Every row comes from one small tree of marks. Brackets hold a mark, then the marks that hang from it, in the order of their numbers. Every link used is in the known rows. Which tree was each row made from?
(in the rows, 128 means zero)
Known rows:
(K_799 (K_228 K_671 (K_731 K_766)) K_646): [176 159 107 175 177 222 117 129 142 205 117  88 154 142 211  92 129 151]
(K_671 K_430 K_766): [139 128 138 120 169 138 152 123 143 105 141 162 146 140 139 153 164 124]
(K_731 K_228 (K_430 (K_671 K_766))): [146 124 167 119 144  92 127 135 147 133 146 200 131 117 109 132 147 127]
(K_553 (K_322 (K_731 K_228 K_430 K_766))): [118 192 173  86 121 134 136 167  98 135 126 132  89 103 120 160 147 152]
(K_731 (K_430 K_671) K_766): [155 155 174 102 122 143 114 120 158 148 131 182 134 110 137 139 127 156]
(K_731 K_766): [135 170 135 148 148 175 134 144 146 159  93 134 128 122 158 142 157 144]
(K_731 K_430 K_766): [146 175 143 106 133 143 133 143 135 141  91 165 118 115 132 153 153 141]
(K_553 K_322): [123 156 145 143 167 191 148 150 129  81  87  85 142 128 132 120 118 131]
(K_671 K_766): [122 141 130 151 174 156 145 140 154 127 117 142 143 133 161 143 159 118]
(K_799 (K_228 K_671)): [183 128 100 203 180 180 117 122 150 127  89  97 164 136 145  75 112 125]
(K_322 K_553): [157 149 112 140 134 161 114 105 188 130  57 117 150 103 136 129 143 152]
(K_553 (K_322 K_731)): [ 93 182 156 125 148 201 134 144 139 111 116  70 145 112 158 131 107 141]
(K_799 (K_228 K_671 (K_731 K_430)) K_646 K_766): [215 136 105 166 181 184 121 118 153 175 122 115 164 141 198  79 105 125]
(K_228 K_671): [159 150 111 165 162 187 113 116 175 128 108 101 158 146 134 101 115 146]
(K_273 (K_731 K_228)): [105 175 128 146 120 144 128 170 130 159  68 121 145 102 114 135 158 131]
(K_322 (K_731 K_228 K_430 K_766)): [120 196 151 105 112 119 121 157 125 186 110 159 101  93 127 159 158 148]
(K_430 (K_671 K_766)): [131 123 162 147 160 157 126 117 179 135 155 158 160 128 164 126 134 135]
(K_553 (K_322 (K_731 (K_228 K_671) K_430))): [139 171 150 105 137 146 115 140 126 107 141  99 118 126  96 120 104 150]
(K_553 (K_322 (K_731 (K_430 K_671) K_766))): [120 177 206  67 115 165 114 124 141 131 177 141 122 102 155 152 105 172]
(K_799 (K_228 K_671) K_646 K_766): [242 118 113 229 211 191 138 105 164 171 100  91 164 136 214  66 119 101]

Which tree is each row?
[219 104 125 172 213 159 149  92 137 131 136 126 162 148 179 103 145 100] : (K_799 (K_228 (K_671 K_430 K_766)) K_646)
[174 115 123 139 168 113 134 119 140 117 166 157 133 160 104 130 170 136] : (K_731 (K_228 (K_671 K_430 K_766)))
[119 160 190  93 119 138 113 138 133 117 144 128 132  94 107 123  95 148] : (K_553 (K_322 (K_731 K_228 (K_430 K_671))))
[169 156 122 166 150 151 118 140 144 170 120 128 115 144 121 118 164 158] : (K_731 (K_228 K_671) K_766)
[146 158 114  99 127 189 103 120 153 158 179 131 146 168 142 139 140 192] : (K_228 (K_671 K_430) (K_731 K_766))
[102 139 156  85 130 152 108 131 166 140 180 184 157 135 149 142 120 159] : (K_228 (K_731 (K_430 (K_671 K_766))))
[155 129 119 171 175 132 127 138 154 144 142 136 130 155 124 117 164 131] : (K_731 (K_228 (K_671 K_766)))
[181 147 113 111 111 126  89  79 185 150 135 117 145 112 106 131 140 180] : (K_322 K_553 (K_731 (K_228 (K_671 K_430))))
[189 143 128 135 141 131 124 124 133 150 143 148 118 150 103 129 169 161] : (K_731 (K_228 (K_671 K_430)) K_766)
[104 187 163  85 136 170 131 143 127  93 116 104 134 104 132 146 100 138] : (K_553 (K_322 (K_731 K_430)))
[160 144 142 139 155 186 113 121 148 170  97 128 182 100 176  81  83 130] : (K_799 (K_228 (K_731 (K_430 K_671))) K_646)
[197 145 112 142 169 203 123 113 130 186 138 108 157 150 189 104 134 154] : (K_799 (K_228 (K_671 K_430) (K_731 K_766)) K_646)
[167 149 127  93 121  93  96  98 183 154 156 162 115 115 119 152 160 162] : (K_322 K_553 (K_731 (K_228 (K_671 K_766)) K_430))
[146 189 142  70  95 136 102 105 174 171 104 157 117  81 153 177 154 176] : (K_322 K_553 (K_731 K_430 K_766))
[173 137 112 139 190 172 128 125 139 159 137 133 156 145 183 105 125 122] : (K_799 (K_228 (K_671 K_766) (K_731 K_430)) K_646)
[160 163 135 105 108 129 115 134 125 166 148 148 124 139 106 156 180 169] : (K_273 (K_731 (K_228 (K_671 K_430)) K_766))
[131 155 160  96 152 124 127 140 125 107 185 129 106 138 115 141 136 143] : (K_553 (K_322 (K_731 (K_228 (K_671 K_766)) K_430)))
[163 131 104 181 203 204 126 127 150 176 139  97 167 153 210  92 131 124] : (K_799 (K_228 (K_671 K_766) K_731) K_646)
[132 172 119 137 113 138 105 121 178 174  78 111 136  78 129 135 147 159] : (K_322 K_553 (K_731 K_228))
[180 161 130 124 137 121 115 136 132 154 117 161 104 137  96 129 157 155] : (K_731 (K_228 K_671) K_430 K_766)
[113 144 200  87 135 115 129 140 129 114 190 159 119 106 127 145 125 139] : (K_553 (K_322 (K_731 K_228 (K_430 (K_671 K_766)))))
[195 128 146 157 163 175 122 118 162 185 129 145 176 110 210  81  91 125] : (K_799 (K_228 (K_731 (K_430 K_671))) K_646 K_766)
[141 135 156 104 158 136 135 126 124 100 211 117 122 152 123 143 148 149] : (K_553 (K_322 (K_731 (K_228 (K_671 K_430 K_766)))))
[153 127 152 129 171 164 125 124 145 166 143 159 169 114 194 106 115 120] : (K_799 (K_228 (K_731 (K_430 (K_671 K_766)))) K_646)
[176 129 123 104 125 105 104  82 182 149 180 148 132 126 126 153 171 171] : (K_322 K_553 (K_731 (K_228 (K_671 K_430 K_766))))
[170 171 123 131 109 143  87 101 187 203 133 121 112 109 143 141 163 192] : (K_322 K_553 (K_731 (K_228 K_671) K_766))
[111 187 141 131 109 140 131 173 120 190  90 142 117 106 133 158 190 148] : (K_273 (K_731 K_228 K_766))
